Each row was made from one walk, in order. Every step used is in the known rows, and no mark comes twice. Write each row's walk.
Known rows
tozege, tezodo, sezep, rafu, loneriz: [-0.01  0.12 -0.04 -0.16 -0.06 -0.01  0.14  0.01  0.14 -0.07  0.14 -0.05
 -0.02 -0.54 -0.06 -0.21 -0.04 -0.37 -0.46 -0.14 -0.01  0.17  0.05]
tezodo, sezep, rafu, tozege: [ 0.03 -0.01 -0.01  0.19 -0.08 -0.15  0.01  0.13  0.19  0.05 -0.07  0.02
 -0.27 -0.50  0.07 -0.01  0.38 -0.38 -0.25 -0.10  0.01 -0.06 -0.07]
falo, rafu, loneriz, nugap: [-0.24 -0.03 -0.02  0.07  0.00 -0.05 -0.05  0.24  0.09 -0.06  0.04 -0.05
  0.11 -0.60 -0.13 -0.12  0.13  0.19 -0.07 -0.13  0.07 -0.02 -0.06]
falo, tezodo, sezep, rafu: [-0.04  0.09 -0.04  0.30 -0.24 -0.20  0.00  0.20  0.11 -0.01 -0.18 -0.01
 -0.11 -0.29  0.19 -0.12  0.03  0.03  0.05 -0.17  0.02  0.03 -0.16]
falo, tezodo, tozege: [-0.08  0.14 -0.05  0.26 -0.17 -0.21 -0.06  0.19 -0.03 -0.05 -0.16 -0.02
 -0.12 -0.20  0.15 -0.13 -0.28  0.14  0.08 -0.08 -0.02 -0.11 -0.11]
sezep, tezodo, tozege, rafu, loneriz: [-0.02  0.20  0.03 -0.04 -0.04 -0.09  0.11  0.08  0.02 -0.14  0.12 -0.02
 -0.13 -0.54 -0.05 -0.25 -0.15 -0.11 -0.14 -0.19 -0.08  0.08 -0.14]
sezep, tezodo, tozege, rafu, loneriz, nugap: [-0.05  0.16  0.04 -0.12 -0.02 -0.13  0.10  0.24  0.01 -0.17  0.12  0.00
 -0.17 -0.57 -0.02 -0.23 -0.29 -0.11 -0.12 -0.22 -0.02  0.07 -0.16]
rafu, loneriz: [-0.05  0.01  0.01  0.13  0.03 -0.06 -0.01  0.05  0.10 -0.01  0.42 -0.04
  0.28 -0.52  0.03 -0.03 -0.06 -0.06 -0.10  0.02 -0.07 -0.05  0.03]
kera, rafu, loneriz: [-0.13 -0.12 -0.01  0.03 -0.07  0.07  0.01 -0.13  0.14  0.05  0.56 -0.08
  0.09 -0.13 -0.04  0.02 -0.21  0.01  0.12 -0.06  0.00 -0.05 -0.06]
loneriz, nugap, kera, rafu, tozege: [-0.16 -0.33  0.00 -0.29  0.04 -0.17 -0.01  0.40  0.06 -0.05  0.10  0.17
 -0.47 -0.01  0.14  0.04 -0.43 -0.04  0.09 -0.10  0.20 -0.10 -0.18]
falo, tezodo, sezep: [-0.08  0.07 -0.05  0.27 -0.21 -0.22 -0.04  0.15  0.10 -0.04 -0.15 -0.02
 -0.05 -0.28  0.21 -0.07 -0.26 -0.02  0.05 -0.08  0.01  0.02 -0.10]
rafu, tozege, tezodo: [-0.03 -0.17 -0.02 -0.07  0.10 -0.05  0.03 -0.09  0.14 -0.11  0.03 -0.08
 -0.25 -0.31 -0.05 -0.22 -0.25 -0.29 -0.28  0.01 -0.05  0.03  0.14]
kera, nugap, loneriz, rafu, tozege: [ 0.13 -0.36  0.04  0.07 -0.07 -0.23 -0.07  0.27  0.07  0.14 -0.16  0.06
 -0.42 -0.23 -0.03 -0.10  0.08  0.08  0.15 -0.06  0.13 -0.04 -0.07]
loneriz, rafu, kera, nugap: [ 0.01 -0.16  0.07  0.17  0.03 -0.10 -0.02  0.07  0.00  0.08  0.03  0.01
  0.17 -0.14  0.00 -0.05  0.08  0.19  0.04 -0.20  0.11 -0.07 -0.21]
tezodo, sezep, rafu: [ 0.04  0.09 -0.01  0.13 -0.13 -0.10  0.04  0.14  0.13  0.06 -0.06  0.04
 -0.16 -0.38  0.06  0.02  0.40 -0.29 -0.21 -0.12  0.03 -0.01 -0.11]
tozege, rafu, kera, nugap: [-0.07 -0.03  0.08  0.10 -0.01 -0.05  0.18  0.18  0.05  0.03 -0.21 -0.03
  0.39  0.01 -0.04 -0.26  0.14 -0.04  0.03 -0.04 -0.10 -0.03 -0.06]
rafu, loneriz, nugap, kera: [-0.12 -0.12  0.01 -0.08  0.07 -0.19 -0.01  0.40  0.10 -0.05  0.39  0.11
  0.05 -0.55  0.13 -0.01 -0.29 -0.07 -0.08 -0.03  0.06 -0.09 -0.08]
tozege, rafu, kera: [-0.12  0.07  0.03  0.06  0.04 -0.01  0.16  0.01  0.03 -0.02 -0.05 -0.06
  0.42 -0.04 -0.08 -0.21  0.07 -0.09 -0.05 -0.05 -0.13 -0.03  0.00]
loneriz, nugap: [-0.12 -0.09  0.02 -0.24  0.09 -0.12 -0.03  0.47 -0.02 -0.10 -0.02  0.04
 -0.10 -0.08  0.06  0.04 -0.35 -0.02  0.05 -0.09  0.17 -0.03 -0.05]
loneriz, nugap, kera, rafu, tozege, tezodo: [-0.16 -0.32 -0.01 -0.39  0.05 -0.14  0.02  0.36  0.07 -0.09  0.12  0.15
 -0.47 -0.05  0.10 -0.03 -0.54 -0.08  0.00 -0.12  0.20 -0.03 -0.14]
kera, nugap: [ 0.09 -0.18  0.08  0.09 -0.09 -0.09  0.04  0.34  0.03  0.09 -0.32  0.04
 -0.07  0.11  0.09 -0.08  0.14  0.10  0.16  0.02  0.05  0.00 -0.09]
kera, rafu: [-0.09 -0.13 -0.02 -0.06 -0.08  0.12  0.02 -0.16  0.06  0.05  0.27 -0.05
 -0.11  0.24 -0.06  0.05 -0.18  0.06  0.20 -0.08  0.05 -0.02 -0.09]
nugap, loneriz: [ 0.04 -0.10 -0.08 -0.13 -0.04 -0.14 -0.12  0.01  0.01  0.01  0.05  0.04
 -0.22 -0.20 -0.12 -0.02 -0.11  0.03 -0.01  0.02  0.01  0.00  0.05]
tozege, rafu, loneriz, nugap: [-0.16  0.02  0.04 -0.04  0.06 -0.07  0.17  0.25  0.09 -0.02  0.29 -0.06
  0.14 -0.48 -0.07 -0.19 -0.10 -0.25 -0.01 -0.10 -0.01 -0.02  0.09]
kera, nugap, loneriz, rafu: [ 0.13 -0.29  0.03  0.02 -0.10 -0.20 -0.05  0.28  0.03  0.15 -0.15  0.08
 -0.34 -0.14 -0.04 -0.09  0.09  0.14  0.18 -0.08  0.14  0.00 -0.09]
falo, tezodo: [-0.06  0.04 -0.03  0.21 -0.15 -0.13 -0.04  0.10  0.02 -0.05 -0.14 -0.04
  0.00 -0.02  0.15 -0.13 -0.23  0.24  0.19 -0.08  0.00  0.05 -0.09]

Which walk is each row?
[-0.04 -0.14 -0.03 -0.04  0.06 -0.11  0.02 -0.05  0.19 -0.10  0.02 -0.07
 -0.28 -0.50 -0.01 -0.17 -0.26 -0.46 -0.38  0.01 -0.03  0.02  0.13] : rafu, tozege, tezodo, sezep
[ 0.04 -0.23 -0.07 -0.13  0.04 -0.18 -0.12 -0.13  0.07  0.02  0.24  0.00
 -0.50 -0.51 -0.20 -0.11 -0.20 -0.08 -0.11 -0.14  0.10  0.01  0.08] : nugap, loneriz, rafu, tozege, tezodo
[-0.04  0.09 -0.05 -0.24 -0.04 -0.01  0.12 -0.05  0.10 -0.09  0.03 -0.05
 -0.06 -0.35 -0.05 -0.15 -0.31 -0.40 -0.42 -0.05  0.01  0.17  0.10] : tozege, tezodo, sezep
[-0.18 -0.17  0.00 -0.08 -0.02  0.02  0.00  0.10  0.13  0.00  0.55 -0.05
  0.04 -0.16 -0.02  0.04 -0.38  0.01  0.15 -0.11  0.08 -0.07 -0.09] : kera, rafu, loneriz, nugap
[-0.13  0.17  0.01  0.05  0.01 -0.17  0.08  0.30  0.00 -0.01  0.18 -0.02
 -0.08 -0.58 -0.05 -0.12 -0.11 -0.31 -0.16 -0.06 -0.03 -0.24  0.04] : tezodo, tozege, rafu, loneriz, nugap
[ 0.01 -0.16  0.03  0.11 -0.03 -0.18 -0.08  0.30  0.03 -0.01 -0.29  0.03
  0.46  0.03  0.06 -0.10 -0.02  0.24 -0.01  0.04 -0.07 -0.08 -0.19] : rafu, kera, nugap, loneriz
[ 0.03  0.17  0.01 -0.09 -0.06 -0.08  0.02  0.08 -0.03 -0.15 -0.02  0.02
 -0.23 -0.33  0.00 -0.15 -0.19  0.01 -0.12 -0.16 -0.03  0.08 -0.20] : sezep, tezodo, tozege
[-0.06 -0.34 -0.04 -0.07 -0.07 -0.07  0.03 -0.11  0.12  0.07  0.17  0.20
 -0.53  0.10  0.13  0.00 -0.13 -0.02  0.07 -0.02  0.05 -0.10 -0.18] : nugap, kera, rafu, tozege
[-0.05 -0.24 -0.04 -0.14 -0.10 -0.02  0.06 -0.10  0.06  0.09  0.18  0.21
 -0.41  0.22  0.11  0.02 -0.09  0.07  0.11 -0.04  0.07 -0.05 -0.22] : nugap, kera, rafu
[ 0.11 -0.32  0.02 -0.01 -0.09 -0.25 -0.03  0.26  0.12  0.10 -0.16  0.04
 -0.45 -0.39 -0.03 -0.15 -0.03 -0.10 -0.02 -0.08  0.13  0.02 -0.03] : kera, nugap, loneriz, rafu, tozege, tezodo, sezep
[ 0.06 -0.15 -0.06 -0.10 -0.01 -0.15 -0.13 -0.09  0.00  0.08  0.23  0.04
 -0.38 -0.35 -0.17 -0.01 -0.07  0.07  0.02 -0.14  0.12 -0.01  0.01] : nugap, loneriz, rafu
[ 0.00  0.11 -0.04 -0.20 -0.07  0.01  0.15  0.00  0.11 -0.07  0.00 -0.04
 -0.12 -0.36 -0.08 -0.20 -0.01 -0.36 -0.42 -0.14  0.01  0.19  0.04] : tozege, tezodo, sezep, rafu
[-0.05 -0.06  0.05  0.06 -0.02 -0.10  0.13  0.19  0.05  0.03 -0.20 -0.02
  0.32 -0.06 -0.08 -0.26  0.10 -0.04  0.03 -0.03 -0.09 -0.02 -0.03] : tozege, rafu, kera, nugap, loneriz
[-0.11 -0.28 -0.01  0.03 -0.02  0.04 -0.02 -0.18  0.15  0.03  0.27 -0.07
 -0.29  0.06 -0.04  0.01 -0.21 -0.07  0.13 -0.05  0.03 -0.09 -0.04] : kera, rafu, tozege
[-0.03 -0.07  0.03  0.13  0.07 -0.06 -0.04 -0.10 -0.01  0.04  0.19 -0.01
  0.20 -0.19 -0.05 -0.02  0.02  0.14 -0.05 -0.21  0.09 -0.08 -0.16] : loneriz, rafu, kera
[ 0.00 -0.20  0.01  0.00  0.11 -0.06  0.01 -0.20  0.08  0.02  0.27 -0.06
 -0.41 -0.44 -0.11 -0.13 -0.11 -0.16 -0.15 -0.22  0.13  0.01  0.04] : loneriz, rafu, tozege, tezodo
[-0.13 -0.05  0.03 -0.03  0.08 -0.15 -0.03  0.38  0.09 -0.08  0.41 -0.01
  0.21 -0.58  0.07  0.00 -0.30 -0.07 -0.06 -0.04  0.05 -0.07 -0.01] : rafu, loneriz, nugap
[-0.12  0.12  0.00  0.02  0.00 -0.20  0.10  0.31  0.00  0.00  0.17  0.07
 -0.20 -0.57  0.00 -0.13 -0.09 -0.31 -0.17 -0.06 -0.01 -0.26 -0.01] : tezodo, tozege, rafu, loneriz, nugap, kera
[-0.07 -0.24 -0.04 -0.08 -0.10 -0.05  0.05 -0.07  0.11  0.09  0.38  0.20
 -0.27 -0.03  0.12  0.01 -0.13  0.03  0.06 -0.03  0.04 -0.07 -0.20] : nugap, kera, rafu, loneriz
[-0.07  0.13  0.03  0.15 -0.04 -0.15  0.09  0.27 -0.04  0.02 -0.17  0.00
  0.10 -0.25 -0.03 -0.17  0.06 -0.17 -0.14 -0.02 -0.09 -0.25 -0.06] : tezodo, tozege, rafu, kera, nugap
[ 0.02 -0.14 -0.06 -0.04  0.01 -0.18 -0.15 -0.06  0.01  0.04  0.18  0.03
 -0.08 -0.33 -0.14 -0.03 -0.10  0.14 -0.04 -0.13  0.07 -0.05 -0.06] : nugap, loneriz, rafu, kera
[-0.06  0.10  0.00  0.11 -0.05 -0.20  0.05  0.27 -0.03  0.02 -0.16  0.01
  0.01 -0.32 -0.06 -0.17  0.03 -0.15 -0.13 -0.02 -0.08 -0.25 -0.05] : tezodo, tozege, rafu, kera, nugap, loneriz
[ 0.03  0.03  0.02  0.22 -0.13 -0.16  0.03  0.28  0.14  0.05 -0.22  0.05
  0.12 -0.32  0.13 -0.03  0.42 -0.19 -0.21 -0.10  0.00 -0.06 -0.21] : tezodo, sezep, rafu, kera, nugap
[-0.01 -0.18  0.00  0.02  0.09 -0.10  0.01 -0.17  0.12  0.03  0.26 -0.05
 -0.43 -0.57 -0.09 -0.11 -0.10 -0.29 -0.22 -0.22  0.14  0.00  0.05] : loneriz, rafu, tozege, tezodo, sezep
[-0.23 -0.08 -0.03  0.03 -0.02 -0.08 -0.04  0.24  0.10 -0.04  0.03  0.04
 -0.01 -0.59 -0.09 -0.12  0.13  0.20 -0.08 -0.13  0.09 -0.03 -0.12] : falo, rafu, loneriz, nugap, kera
[-0.16  0.09 -0.04  0.19 -0.15 -0.30  0.04  0.36  0.01 -0.06 -0.03  0.04
 -0.18 -0.42  0.18 -0.22 -0.36  0.02  0.08 -0.12  0.00 -0.14 -0.12] : falo, tezodo, tozege, rafu, loneriz, nugap, kera
